Each row was made from one small tree. Brackets hold a mark, then the marks that hang from it, in the order of their numbers. Every link used is in the known rows. Write each row's tree.
Known rows:
{z_951 {z_629 {z_155 z_224} {z_850 z_18 z_98}}}: [  2.5  -5.2  14.4 -11.1  12.0   7.3 -41.5  -8.9  13.9 -16.9 -23.3  37.5
   0.0   2.1  12.1  -7.0  27.8  34.4  16.5]
{z_18 {z_850 z_98 z_629}}: [ 10.0 -19.1  18.8   1.8   3.1   9.2 -34.7  -5.5  18.3 -22.2 -13.6  43.2
   6.9  -1.6  26.3 -14.4  23.0  42.7  15.7]
{z_18 z_850}: [ -3.3 -14.5  10.8  12.4  20.6   8.6 -35.3   3.8  27.6 -29.7 -23.3  42.6
  18.7  -8.6  28.4   7.3  19.9  37.6  11.2]
{z_629 z_155}: [ -7.7 -17.4   8.5   7.7  32.8  -2.0 -37.3  10.4  28.6 -25.1 -33.6  50.8
  12.4  -9.4  27.6  18.0  16.5  32.6  12.0]
{z_224 z_31 z_155}: [ -1.3 -11.6 -18.1  31.8  46.6  -5.3 -27.4   3.5  32.5 -28.4 -27.9  46.8
  26.5 -37.0  14.3  36.4  -7.9  38.0  17.7]
{z_155 z_98 {z_224 z_31 z_949}}: [-14.4   0.8  -8.5  22.2  51.9   2.6 -27.3  -8.9  38.6 -24.5 -26.2  56.4
  12.2 -41.1  42.7  29.7  -8.9  25.4  33.5]
{z_629 {z_155 {z_224 z_31 z_949}} {z_850 z_18 z_98}}: [  3.7   1.0  10.6 -10.4  26.2  12.8 -37.7 -13.0  25.4 -19.0 -21.3  40.1
  -7.5  -0.8  18.2  -5.1  12.2  38.1  24.8]
{z_850 z_18 {z_629 {z_155 z_98 {z_224 z_31}}}}: [  6.2 -13.6  13.2  -2.2  15.9   4.5 -33.3 -17.8  17.8 -15.0 -25.6  57.3
  -3.5  -6.8  36.9 -14.2  14.3  36.4  23.8]
{z_951 {z_629 {z_155 z_224} {z_850 z_18}}}: [ -3.7  -4.9  10.3  -5.9  18.2   4.9 -42.3  -6.9  15.3 -20.2 -28.3  40.1
   6.5  -1.4  13.9  -1.9  27.4  32.6  16.1]
{z_850 z_18 z_98 {z_629 {z_155 z_224}}}: [ 18.5 -18.6  25.6  -9.5   2.3  11.1 -39.2 -17.7  15.5 -10.0 -17.8  46.0
 -11.6   6.6  34.9 -27.2  19.8  41.7  18.5]
{z_951 {z_629 {z_155 {z_224 z_949}} {z_850 z_18 z_98}}}: [  0.4  -5.9  11.0  -8.4  16.0   4.7 -40.3 -11.2  13.3 -20.6 -21.1  38.1
   1.4   0.9  13.4  -5.8  22.6  34.5  20.5]
{z_31 {z_224 z_155 z_949} z_437}: [-19.1   6.8 -18.4  35.0  58.9 -10.4 -30.7 -12.0  25.8 -45.0 -21.4  67.2
  32.8 -38.3  30.7  38.3 -13.3  34.3  21.0]
{z_951 z_629}: [-10.7 -14.1   1.4  15.0  26.0  -7.4 -42.4   0.7  18.9 -27.2 -27.5  43.6
  22.7 -14.5  20.4  13.0  18.6  28.2  12.7]
{z_155 z_98 {z_224 {z_31 z_437} z_949}}: [-16.6   7.0 -10.4  24.2  55.1   0.2 -30.0 -15.8  39.3 -24.8 -27.0  60.6
  11.5 -43.6  41.1  29.8 -10.7  24.7  33.7]
{z_850 z_18 z_98 {z_629 {z_155 {z_224 z_949}}}}: [ 15.9 -19.4  22.2  -6.9   6.3   8.4 -38.1 -19.8  14.8 -14.1 -15.6  46.6
 -10.3   5.4  36.5 -25.6  14.5  41.6  22.4]
{z_18 {z_850 z_98 {z_629 z_155}}}: [ 12.3 -19.8  20.6  -4.2   1.9   8.3 -34.1  -4.4  17.2 -21.3 -15.2  44.8
   1.6   3.1  23.7 -15.3  24.9  44.4  16.4]
{z_951 {z_629 z_850}}: [-10.9  -7.9   2.9   5.1  21.6  -2.3 -40.1  -0.9  14.9 -25.9 -25.2  41.0
  19.3 -10.0  10.9   6.9  25.4  28.9  14.6]
{z_31 {z_224 z_949}}: [-21.6  -0.9  -8.6  27.0  52.1  -8.1 -35.6   0.0  27.1 -45.8 -21.9  59.4
  32.0 -26.4  40.1  27.8  -4.2  29.9  21.0]
{z_629 {z_155 z_98 {z_224 {z_31 z_437} z_949}} z_850}: [-11.7   7.2   0.6  -3.6  40.3   5.7 -27.8  -8.6  28.3 -21.7 -27.9  56.5
  -0.4 -20.7  19.9  16.1   9.4  30.5  30.6]
{z_224 z_155}: [ -1.6 -21.6  -4.0  25.6  36.8   3.7 -23.3  11.5  27.1 -25.9 -27.0  46.7
  26.6 -27.8  24.5  33.0   4.9  37.7  11.7]
{z_18 {z_850 z_98 {z_629 {z_155 {z_224 z_31 z_949}}}}}: [ 10.4 -14.4  13.1   1.2  11.7   6.1 -36.9 -10.2  22.4 -23.6 -14.7  44.2
   1.5  -3.7  25.0 -12.4  14.4  44.1  22.8]

Which tree is each row?
[ -7.6 -11.1 -26.9  32.7  54.6 -10.8 -11.1  -5.4  25.8 -36.0 -17.6  57.3
  23.6 -45.6  20.8  42.2 -24.0  35.6  34.6]	{z_224 z_31 {z_155 z_98} z_949}
[ -1.9  -9.2  10.2  -8.7  13.2  -0.7 -38.5  -1.2  11.1 -21.1 -22.8  41.3
   5.9  -0.7   5.6  -0.1  28.3  33.2  15.9]	{z_951 {z_629 z_155 {z_850 z_98}}}
[ 17.5 -22.1  24.6 -10.5  -1.2   5.6 -36.0 -16.1  10.0 -13.4 -15.9  48.1
  -9.8   9.9  30.0 -27.8  20.6  42.1  17.2]	{z_850 z_18 z_98 {z_629 z_155}}
[-14.3  -6.2   1.5  18.1  45.2   9.0 -24.1  -3.5  34.8 -23.1 -25.3  56.2
  12.3 -34.8  50.1  26.8  -0.3  25.0  29.5]	{z_155 z_98 {z_224 z_949}}
[  0.7  -6.3  16.5  -5.8  13.2  15.8 -33.8  -6.1  18.4 -19.2 -17.9  38.4
   3.8   1.4  19.4  -7.3  23.9  35.1  13.9]	{z_629 {z_850 z_18 z_98}}
[  1.6  -3.0  18.1 -12.2  22.1  16.9 -37.7   2.5  28.1 -13.8 -26.4  40.4
  -3.7  -3.0  19.1   2.4  25.5  36.1  16.6]	{z_629 {z_155 z_224} {z_850 z_98}}
[ -2.9  -5.6  16.3 -18.2  16.1  12.6 -20.6  -3.4  13.9 -18.4 -25.1  53.7
  -4.1   0.0  18.9  -0.1  26.5  33.8  20.2]	{z_629 {z_155 z_98} {z_850 z_18}}
[-14.0  -3.2 -13.3  26.3  50.5  -3.6 -16.0   0.4  21.4 -42.4 -17.5  64.9
  30.2 -37.0  35.6  38.6  -9.7  34.2  25.2]	{z_31 {z_224 {z_155 z_98} z_949}}
[ 11.0  -9.9  15.2  -0.2   9.8   7.2 -39.8 -12.8  23.4 -19.8 -17.7  46.3
  -0.6  -4.2  22.5 -13.2  18.4  43.8  19.1]	{z_18 {z_850 z_98 {z_629 {z_155 {z_224 {z_31 z_437}}}}}}
[  4.1 -17.2  15.6   3.6  13.3   8.4 -37.5  -2.0  23.7 -23.7 -23.4  46.8
   9.0  -4.0  29.5  -7.5  23.2  41.0  16.3]	{z_18 {z_850 {z_629 {z_155 z_224}}}}
[-11.0  -3.0 -29.6  35.4  59.0 -14.3 -14.7 -15.2  26.9 -36.1 -19.2  62.9
  22.4 -48.9  18.4  42.8 -26.4  34.4  34.4]	{z_224 {z_31 z_437} {z_155 z_98} z_949}
[  3.5 -18.6  15.6  -0.3   9.2   5.9 -28.7  -2.6  17.6 -24.3 -20.5  52.7
   7.1  -4.5  27.1  -6.7  23.8  40.5  18.5]	{z_18 {z_850 {z_629 {z_155 z_98}}}}
[  8.8 -16.7  11.2   2.0  19.5  -1.1 -40.1  -9.9  22.7 -16.4 -18.9  49.3
  -2.6  -9.8  29.6  -8.9   9.0  38.7  25.0]	{z_850 z_98 {z_629 {z_155 {z_224 z_31 z_949}}}}
[ -4.9  -3.6 -20.9  34.3  50.9  -8.7 -31.7  -6.3  33.2 -28.4 -29.3  52.6
  25.1 -40.2  12.0  37.1 -10.4  37.2  17.4]	{z_224 {z_31 z_437} z_155}
[ -5.5  -4.3   7.8  -8.2  19.3   3.9 -31.9 -10.8  11.6 -21.6 -23.8  46.7
   3.2  -6.3  16.9   1.0  22.0  31.0  24.0]	{z_951 {z_629 {z_155 z_98 {z_224 z_949}} {z_850 z_18}}}
[  2.3 -16.8  13.0   2.8  15.6   6.7 -29.6  -5.7  20.7 -25.6 -19.6  51.6
   7.3  -7.8  32.1  -4.9  17.8  39.8  23.1]	{z_18 {z_850 {z_629 {z_155 z_98 {z_224 z_949}}}}}
[  2.1 -13.4   8.4   5.1  19.1   3.9 -31.6  -8.4  22.5 -26.6 -20.0  51.9
   7.1 -11.2  28.8  -3.7  13.2  40.2  25.1]	{z_18 {z_850 {z_629 {z_155 z_98 {z_224 z_31 z_949}}}}}
[ 12.7 -17.1  21.4  -3.4   4.2  12.1 -36.5  -5.5  21.1 -19.1 -16.7  43.4
   0.2   0.6  27.1 -14.7  24.1  44.2  17.2]	{z_18 {z_850 z_98 {z_629 {z_155 z_224}}}}
[ -3.1  -7.6  14.8 -11.5  19.8  10.0 -33.5  -0.7  18.3 -21.8 -28.2  45.4
   2.5   5.3  16.4  -1.8  26.7  35.8  14.2]	{z_629 z_155 {z_850 z_18}}
[  1.5   1.8  11.1  -9.2  27.1  12.4 -39.8  -1.2  30.7 -15.0 -26.9  40.5
  -3.6  -7.4  14.0   3.9  19.4  36.2  19.9]	{z_629 {z_155 {z_224 z_31}} {z_850 z_98}}
[  6.2 -17.1  18.3  -3.9  12.6   7.7 -31.5 -14.9  15.9 -14.3 -25.7  57.0
  -3.4  -4.2  40.3 -15.1  18.6  35.9  21.9]	{z_850 z_18 {z_629 {z_155 z_98 z_224}}}
[ 18.1 -15.3  20.8  -7.5   5.6   8.1 -40.7 -20.2  17.1 -11.0 -18.5  46.4
 -11.5   3.3  31.5 -26.1  15.3  42.0  20.5]	{z_850 z_18 z_98 {z_629 {z_155 {z_224 z_31}}}}
[ -8.2  -6.1  12.1 -13.3  22.8   8.2 -21.2   5.4  18.3 -19.4 -27.3  55.6
   1.5  -8.0  16.5  11.1  26.0  31.6  20.7]	{z_629 {z_155 z_98} z_850}
